What can hang from each mark
Q798: Q643 Q650 Q657
Q934: Q493 Q742 Q798
Q650: Q447 Q798
Q657: Q447 Q493 Q742 Q798
Q493: Q650 Q657 Q934
Q742: Q643 Q657 Q659 Q934
Q447: Q934
Q643: Q447 Q493 Q742 Q798
Q659: Q742

Every row comes from one small tree of marks. Brackets hold a mark, then the marks that hang from it, in the order of their numbers. Every link used is in the known rows. Which tree was each row made from?
(in the rows, 128 means zero)
Known rows
[Q659 [Q742 Q643 Q934]]: [152 156 101 133 124 128 134 118 154 120 124 110 158 118 123 133  51 166
 165  98 151  46 124 131 102 130 145  97  84 135 149 110 133  75 154 147
  94 132 125 121 107]
[Q934 [Q493 Q650 Q657] [Q742 Q659] Q798]: [ 58 104 166 128 116 212 159  89 139 238 141 126 169 143  82 128  27 115
 116 123 132 111  81 152 159 161 136  64 142 124 142 126 162  73 124 122
 116 135  91 148  38]
[Q643 Q447 [Q742 Q657] Q798]: [134 133 106 175  89  95 130 101  90 245 141 100 171 129 111 123  67 148
 178 159 181 110 121 163 103 125 159  56 118 109 140 135 124  97 169  93
 107 129  56 143 148]
[Q657 Q447 [Q742 Q659] Q798]: [115 154 113 128 193 178 145 103 106 185 132  64 144 146 102  91  78 135
 132 121 195  55 111 135 153 176 110  80  99 139 165 117 137  64 169  84
 120 204  78 114 111]
[Q934 [Q742 Q643 [Q657 Q447]]]: [126 156 136 136 129 170 140 111 133 170 134 109 135 132  93 120  24 137
 130  99 182  77 101 148 128 141 132  67  96 144 132 126 124  60 158 105
 110 148 116 101 105]
[Q447 [Q934 Q493]]: [ 96 144 138 105 139 122 130 106 143 129 165 127 141 139 120 108 103 151
 116 119 133  88 110 129 137 139 138 124 115 127 161 147 105  97 147 103
  95 138 128 108  58]
[Q659 [Q742 Q643 [Q934 [Q493 Q657]]]]: [141 147 106 123 122 137 140 116 159 135 129 126 161 121 123 126  43 156
 162  96 151  48 117 130 113 131 142  96  95 135 144 112 139  76 149 143
  96 128 116 125  98]
[Q934 Q493 [Q798 Q650 [Q657 Q447]]]: [109 110 134 116 142 175 139  96 116 204 146 130 159 163 139 124  88 116
  95 123 128 119  80 100 158 165 130  98 150 116 170 175 118  96 177  93
 106 119  84 123  67]
[Q934 [Q493 [Q650 Q798]] Q742]: [ 93 117 163 116 126 157 152 107 155 165 148 156 148 149 112 121  34 137
 107 128 148  99 106 152 138 154 147  78 133 130 136 122 135  92 136 108
 108 143 120 116  54]
[Q447 [Q934 Q742 [Q798 Q643]]]: [ 91 127 152 127 124 137 134  87 119 148 167  92 158 137 115 114  98 140
 107 112 131 100 101 141 126 146 141 101 124 125 165 147 109  79 145 102
  97 141 143 127  59]
[Q643 Q447 [Q493 Q650] [Q742 Q934]]: [ 95 135 105 183 132 107 160  95 117 241 138  93 170 133  93 118  83 157
 212 157 174  87  99 151 111 145 194  78 122 108 153 113 112 118 174 152
  88 161  59 149 130]
[Q657 Q447 [Q493 Q650]]: [117 105 111 135 164 175 156 123 123 137 123 115 135 134 103  94  78 168
 121 152 182  70 101 138 174 160 139  80  90 134 155 129 124  89 181 126
 115 192  63  89 114]
[Q643 [Q447 Q934] [Q798 Q650 [Q657 Q493]]]: [140 110 122 131 106  99 130 106 108 201 162 106 175 123 123 108 105 146
 141 150 162 109  81 124 148 147 156  82 130  93 183 163  98 102 187  80
  86 143  63 113 132]
[Q657 [Q742 Q643] [Q798 Q650]]: [112 159 135 129 165 131 135 106 135 181 136  88 174 151 127 118  63 136
 137 104 192  48  96 131 114 158 119 114 120 143 169 111 154  64 173  84
 114 152 100  99 122]
[Q934 Q742]: [104 137 153 126 111 148 127 104 140 157 157 123 136 135 110 133  44 146
 114 118 146 108 115 146 116 141 137  96 116 135 144 137 120  86 141  98
 114 130 142 108  80]
[Q650 [Q447 Q934] Q798]: [166 130 144 123 154 101 148 102 131 122 143 134 135 114 129 104 104 180
 115 123 161  75 152 153 142 158 159  76 114 147 157 148  94 100 174 138
  89 148 140 103  74]
[Q447 [Q934 [Q493 Q657] [Q798 Q650]]]: [ 90 119 147 108 132 139 145  90 130 171 165 128 161 139 123 113 107 129
 109 112 133 100  92 129 140 141 135 120 140 125 174 153 119  90 151  99
  92 122 114 116  52]
[Q493 Q650 [Q657 Q447 Q798] Q934]: [141  97 152 114 128 167 169 135 149 168 103 126 164 122  78  95  70 134
 115 133 223  41  68 146 143 125 121  78 104 141 182  77 133  85 151 142
  74 188  79 102 102]
[Q447 [Q934 Q798]]: [105 136 138 122 130 131 132  91 123 142 154  98 150 138 115 122 118 150
 115 121 132  94 112 138 119 138 138 114 114 128 172 147 114  87 152 111
  97 137 130 122  61]
[Q447 [Q934 Q493 [Q798 Q657]]]: [ 98 137 143 108 133 145 133  92 131 154 158 108 149 147 122 115 116 138
 107 122 122 103  96 123 137 148 134 110 126 120 168 161 106  90 153 106
  98 136 119 124  55]
[Q493 Q650 [Q657 Q742 Q798] Q934]: [115 109 169 120 130 159 166 129 159 166 114 116 181 124  78 110  62 131
 122 132 216  37  68 163 125 131 118  93 105 155 177  68 150  79 137 143
  82 187  93 102 108]
[Q650 [Q798 [Q643 Q447] Q657]]: [156 118 140 137 100  94 132 109 142 146 123 128 137 133 139 120  99 158
 140 144 147  79 110 126 121 163 172  90 131 140 163 151 110 112 179 109
  91 149 117 110 107]
[Q493 Q650 Q934]: [120 119 154 131 130 139 146 137 164 130 112 132 171 128  87 130  66 157
 119 140 171  57  82 144 133 130 144 104  90 141 170  91 121 101 146 160
  75 156 115 104  81]
[Q650 [Q447 Q934] [Q798 Q657]]: [184 134 148 116 148 109 145 106 137 126 137 125 130 109 130 106 113 175
 113 124 160  77 136 139 143 166 157  69 116 141 161 159  81  99 181 139
  83 161 134  95  89]
[Q650 Q447 [Q798 Q643 [Q657 Q493]]]: [176 110 144 142 142 111 143 115 133 130 124 128 138 116 142  97  94 179
 123 138 157  75 125 130 159 184 163  67 120 151 153 165  95 105 195 143
 101 155 117 100 115]
[Q650 [Q447 Q934]]: [138 139 137 125 154 119 128 118 126 134 158 115 138 113 117 105  90 175
 114 114 151  80 130 135 149 147 139  94 106 138 159 152  86  99 170 137
  92 141 131 104  88]
[Q643 [Q742 Q659] [Q798 Q650]]: [124 132 109 159 126 105 132  96 118 244 131 115 186 117 119 137  73 154
 168 139 151 101 115 133 124 154 152  93 119 106 150 136 139  96 159  98
 103 123  78 131 116]
[Q650 [Q798 [Q657 Q493 [Q742 Q934]]]]: [151 133 141 127 138 133 152  93 143 126 122 115 131 133 127 121 100 154
 135 142 159  76 122 147 124 170 154  89 106 150 156 141 129  87 165 112
 104 170 120  98 110]
[Q657 Q493 Q742]: [ 83 133 132 139 160 159 141 101 127 131 149  98 150 141 114 113  73 160
 131 145 163  81 114 159 144 169 132 115  92 158 145 137 141  78 164 106
 137 169  99  91 117]
[Q659 Q742]: [141 136 113 129 111 129 122 123 153 119 138 130 148 119 134 138  65 175
 137 116 144  80 126 135  99 132 141 102 100 140 147 132 113  97 160 134
 112 125 122 101  97]
[Q493 Q657]: [121 119 140 121  93 135 133 115 148 170 137 142 132 120 106 129  69 151
 136 124 156  83 106 140 110 127 133 116 120 151 156 134 138  99 147 112
 105 132 113 103 102]
[Q657 [Q447 Q934] [Q798 Q650]]: [140 136 120 108 172 134 145 109 108 159 147  96 141 140 130  82 117 134
 107 106 194  71  97 110 144 148 119  96 124 115 191 135 100  82 184  71
  88 166  94  91  99]
[Q659 [Q742 Q643 Q657 Q934]]: [164 168 102 145 127 139 140 122 150 123 116 102 151 110 114 130  48 153
 171  88 169  42 112 138  99 125 140  79  78 144 141 110 126  67 157 146
  91 135 116 112 125]
[Q798 [Q643 Q447]]: [107 115 128 152 101  94 115 123 126 160 145 115 152 139 128 112  75 158
 146 137 138  80  98 119 132 145 161 115 127 135 164 146 109 116 175 107
  97 129 107 125 109]
[Q659 [Q742 [Q657 Q798]]]: [156 153 117 137 116 138 129 128 143 127 127 109 143 117 128 125  68 156
 143 105 174  73 113 138  91 128 127  77 100 145 146 125 112  83 165 124
 114 131 106  94 118]
[Q934 [Q493 Q657]]: [ 97 120 142 109 111 143 133 114 152 172 150 160 137 143 119 117  61 140
 124 126 138  95 105 130 135 137 131 119 132 142 148 145 135 105 144 102
 111 117 105 113  73]
[Q643 [Q447 Q934]]: [107 138 130 129 108 104 125 108 124 159 161 105 143 132 109 113  92 159
 143 138 149  92 112 139 130 133 163 105 116 121 169 143  97 103 168 102
  90 137 106 115  90]
[Q934 Q493 [Q742 [Q643 Q798] [Q657 Q447]]]: [113 144 133 124 133 173 142 108 127 195 149 133 153 149 104 107  15 123
 123 106 173  92  97 145 148 145 122  57 114 128 123 134 136  66 150  90
 118 136  94 125  87]
[Q934 [Q493 Q650]]: [ 92 122 138 120 134 141 134 126 155 157 138 151 149 150 116 124  59 150
 121 135 138  84  99 128 139 144 139 109 123 130 151 128 133 109 149 120
 105 136  96 114  73]

Write each row's tree
[109 105 135 132 158 199 161  97 107 143 137 103 153 144  98  89  71 145
  99 145 180  98 102 150 181 161 133  76  86 135 157 138 115  70 170 120
 120 165  97 106  78] => [Q657 Q447 [Q493 [Q934 Q742 Q798]]]
[153  96 151 121 125 124 168 123 154 159 121 150 145 100  99 111  81 168
 128 128 184  51 109 162 134 142 152  71 124 151 160 110 126  99 156 156
  77 176  99  97 100] => [Q493 [Q650 [Q447 Q934] Q798] Q657]
[139 154 103 126 130 134 135 117 156 126 130 122 161 126 126 127  46 159
 160  97 145  50 121 128 113 133 145  98  92 132 144 114 133  78 152 143
  97 127 120 127  95] => [Q659 [Q742 Q643 [Q934 Q493]]]
[159 128 143 124 140 127 125 127 141 172 141 129 145 113 137 129  83 151
 112 109 149  93  84  95 151 163 142 102 132 128 174 173  79 107 195 116
  81 128 108  75 124] => [Q798 [Q650 Q447] Q657]
[ 95 134 153 132 134 164 151  90 122 148 153  88 151 130  96 114  92 136
 110 117 156  98  93 159 129 143 137  78 110 129 158 138 113  66 147 114
 101 155 121 110  73] => [Q447 [Q934 [Q742 [Q657 [Q493 Q650]]] Q798]]
[ 93 135 152 119 125 149 137  83 122 150 166  95 151 137 109 122  96 140
 104 113 136 107 109 149 121 141 137  98 119 124 163 144 112  75 141 102
 101 139 142 122  54] => [Q447 [Q934 Q742 Q798]]
[135 111 121 145 135 109 142 107 129 210 150 147 197 134 117 125  94 147
 150 138 172 104  78 127 124 141 147 100 126 123 173 141 117 125 173 126
  99 120  84 130 105] => [Q643 [Q493 Q934] [Q798 Q650]]
[140 132 127 110 169 148 141 112 127 163 151 105 150 126 130 116 106 129
 107 107 167  77  70 106 153 171 129 113 121 129 181 159  85  86 190  81
  76 181  96  70 124] => [Q798 Q650 [Q657 [Q447 Q934] Q742]]
[119 139 131 100 165 159 144 102 110 157 157  94 132 152 119  73  95 130
 100 112 188  84 108 126 148 148 114  77 120 113 170 131 105  72 163  71
 105 174 102 111  76] => [Q657 [Q447 [Q934 Q493 Q742]] Q798]
[146 111 130 129 131 107 130 111 113 188 164 136 174 121 130 121  75 151
 115 120 158 104 110 132 135 140 132  85 130 115 166 152 115  99 164  93
  94 124 104 119 107] => [Q643 [Q798 [Q650 [Q447 [Q934 Q742]]]]]
[ 76 156 123 151 124 111 136  89 123 220 149  89 160 127  98 109  81 158
 178 147 143  97 119 146 150 156 181  96 114 105 147 136 103  93 163 110
  96 140  86 131  81] => [Q643 [Q447 [Q934 Q493]] [Q742 Q659]]
[131 131 138 130 153 130 132 106 114 149 157 107 148 122 118 109  96 169
 108 116 145  90 129 138 148 149 138  88 113 135 164 157  94  94 170 140
  98 134 127 118  78] => [Q650 [Q447 [Q934 Q798]]]
[126 146 140 126 149 146 130 114 149 184 138 107 155 120 121 141  81 134
 131 112 146  82  69 103 146 177 138 120 121 135 172 156 107  90 178  96
  88 153 101  78 123] => [Q798 Q650 [Q657 [Q742 Q659]]]
[ 92 136 143 102 137 132 139 103 143 142 167 128 146 133 113 104  98 142
 119 116 145  81 104 141 137 141 131 126 119 138 160 140 116  90 143  99
  95 150 121 106  68] => [Q447 [Q934 [Q493 [Q657 Q742]]]]
[ 87 135 141 113 138 139 135  90 126 150 163 114 154 150 122 114 111 141
 109 122 123 102 108 133 135 143 135 115 124 124 166 153 116  90 148 106
 102 129 123 129  43] => [Q447 [Q934 Q493 Q798]]
[ 69 131 153 125 121 184 137  81 130 205 153 122 171 171 112 130  24 125
 109 114 128 114 105 144 138 153 135  81 135 124 136 142 156  66 141 107
 130 105 119 152  38] => [Q934 Q493 [Q742 Q643] Q798]
[103 182 114 136 160 153 142 103 158 181 113  96 154 130  83 119  37 141
 187  99 132  39 106 114 164 160 152 102  84 125 149 112 158  66 141 137
  86 137 112 150  79] => [Q742 Q643 Q659 [Q934 Q493]]
[104 176 121 151 150 148 137 108 173 199 104 105 172 124  71 129  53 171
 194 119 154  49  89 124 153 165 164 103  83 143 147 116 139  87 168 172
 108 137 100 127  81] => [Q742 [Q643 [Q493 Q934]] Q659]
[139 132 140 126 150 135 131 108 117 152 154 102 145 119 119 111  99 166
 108 116 144  91 122 131 150 152 138  83 114 132 165 163  87  94 174 141
  94 141 124 115  84] => [Q650 [Q447 [Q934 [Q798 Q657]]]]
[ 93 170 123 140 160 153 130 105 149 176 127  91 162 133  92 136  45 159
 162 117 155  46 110 144 138 168 137 114  87 156 142 117 156  68 156 122
 116 163 107 115 101] => [Q657 [Q742 Q643 Q659]]
[ 88 136 143 145 117 175 139  78 125 213 144 102 169 155 101 140  43 142
 133 116 144 108 102 150 113 152 144  76 125 131 144 138 148  71 155 127
 130 119 119 146  66] => [Q934 [Q742 [Q643 Q493]] Q798]
[141 162 112 125 166 173 139 109 134 170 119  75 139 128  97 119  71 137
 149 114 164  50  90 115 154 174 130  88  85 135 159 134 121  67 169 114
  88 197  94 112 130] => [Q798 [Q657 Q447 [Q742 Q643 Q659 Q934]]]
[137 140 109 125 128 135 136 116 146 117 144 126 150 125 134 126  64 153
 144 106 137  74 124 129 112 133 141  99 101 130 151 125 119  91 147 131
  96 128 124 121  91] => [Q659 [Q742 [Q934 Q493]]]
[113 121 132 126 208 181 169 103 102 150 139  80 172 150 117  66  88 128
 105 134 227  62  86 141 181 177 111  91  95 142 179 118 125  59 189  85
 117 195  72  78 120] => [Q657 Q447 [Q493 Q934] Q742 [Q798 Q650]]
[ 93 125 119 170 123 111 135 106 139 213 132 113 165 121 111 113  85 162
 187 132 145  79  90 124 126 165 167 115 127 142 145 140 120 115 169 137
 110 144  93 130 115] => [Q798 [Q643 [Q493 Q657] [Q742 Q659]]]
[113 186 102 157 164 146 147  97 155 198 110  82 156 121  72 124  57 153
 215 102 146  38  98 117 146 163 163  96  82 130 153 112 150  77 155 162
  90 149 103 150 100] => [Q742 [Q643 Q493] Q659 Q934]
[ 58 132 153 136 136 204 150  90 147 228 129 110 181 156  83 134  12 129
 128 117 130  92  86 144 163 168 144  63 126 118 135 118 167  62 137 134
 121 131  94 155  36] => [Q934 [Q493 Q650] [Q742 Q643 Q659] Q798]
[101 128 149 138 122 157 153 102 157 198 142 133 160 121  80 119  69 147
 158 127 169  94  80 146 131 147 152  99 113 149 154 127 115 106 151 151
 107 139 110 116  81] => [Q643 [Q493 Q657 [Q934 [Q742 Q659]]]]
[125 108 145 139 125 135 169 114 167 181 118 153 167 123  88 122  89 159
 158 143 185  70  80 153 118 143 162  93 118 154 163 108 126 120 159 171
  94 160  92 111  91] => [Q643 [Q493 [Q650 Q798] Q657 Q934]]
[141 139 122 117 148 164 130 115 128 156 137  97 130 137 117 122  87 144
 116 128 165  78  95 120 136 164 121  97 102 140 160 150 105  87 176  98
 102 188  97  94 127] => [Q798 [Q657 Q447 Q742]]
[151 113 154 124 145 146 165 126 161 128 100 131 167 128  95 123  82 151
 113 146 191  47  87 152 140 152 150  80  92 146 171  93 119  94 158 155
  70 192 107  97  89] => [Q493 [Q650 [Q798 [Q657 Q447 Q742]]] Q934]
[ 90 132 142 113 123 145 137 108 142 195 149 132 153 153 116 105  50 132
 137 126 165  77 101 139 134 145 127 107 133 141 151 127 151  87 152  92
 118 134  87 121  90] => [Q934 [Q493 [Q657 [Q742 [Q643 Q447]] Q798]]]
[140 173 127 153 122 122 133 122 134 199 115  90 153 135 104 114  48 136
 169 105 203  53  83 130 119 133 143  75 112 137 157 121 131  69 190 103
 100 123  76  99 139] => [Q742 [Q643 Q447] [Q657 [Q798 Q650]]]
[150 157 114 145 124 150 138 128 159 117 112 114 163 112 111 124  45 170
 158 108 179  52 104 146 118 135 142  80  73 153 133 116 122  69 171 156
 114 132 103  89 117] => [Q659 [Q742 Q643 [Q657 [Q493 Q934]]]]
[118 112 168 141 142 174 159 119 143 170 119 114 195 129  77 125  30 152
 103 123 180  66  88 160 157 143 143  58  97 136 159  95 126  73 152 184
  83 149 117 131  65] => [Q493 [Q650 Q447] [Q934 [Q742 Q643] Q798]]
[106 146 121 158 145 153 141  92 121 179 124  71 153 127  94 123  82 130
 164 111 115  70 103 117 148 163 148  97 102 126 171 132 143  80 139 131
  85 140 121 164  80] => [Q742 Q659 [Q934 [Q798 Q643]]]
[ 94 152 120 144 173 159 153  96 130 133 136  79 159 140 103 108  58 152
 158 126 171  46 112 156 147 166 136 110  75 152 147 115 160  55 158 122
 118 175 104 111 129] => [Q657 Q493 [Q742 Q643 Q934]]
[138 166 102 148 151 129 141 102 140 206 112  90 176 116  88 129  48 141
 192 101 148  40 100 114 150 153 150  90  87 114 164 110 164  66 148 127
  76 137  99 153 111] => [Q742 [Q643 [Q798 Q650]] Q659 Q934]
[147 167 104 154 164 159 154 124 135 197 100  91 147 138  87 101  64 147
 173 108 224  36  74 131 123 145 132  55  99 144 147 107 134  74 192 138
 111 176  52 106 143] => [Q742 [Q643 [Q493 Q650]] [Q657 Q447 Q798]]
[137 203 112 162 156 159 148 111 148 176  95  70 139 107  64 123  41 132
 202  85 166  25  94 128 144 148 146  75  65 144 144 107 148  51 149 144
  80 149 106 129 123] => [Q742 Q643 Q657 Q659 Q934]
[130 141 148 131 157 142 140 113 120 135 163 106 136 109 107  96  75 165
 111 110 164  89 123 149 158 152 138  73 103 140 148 153  83  83 170 132
 100 146 128  96  94] => [Q650 [Q447 [Q934 [Q742 [Q657 Q493]]]]]
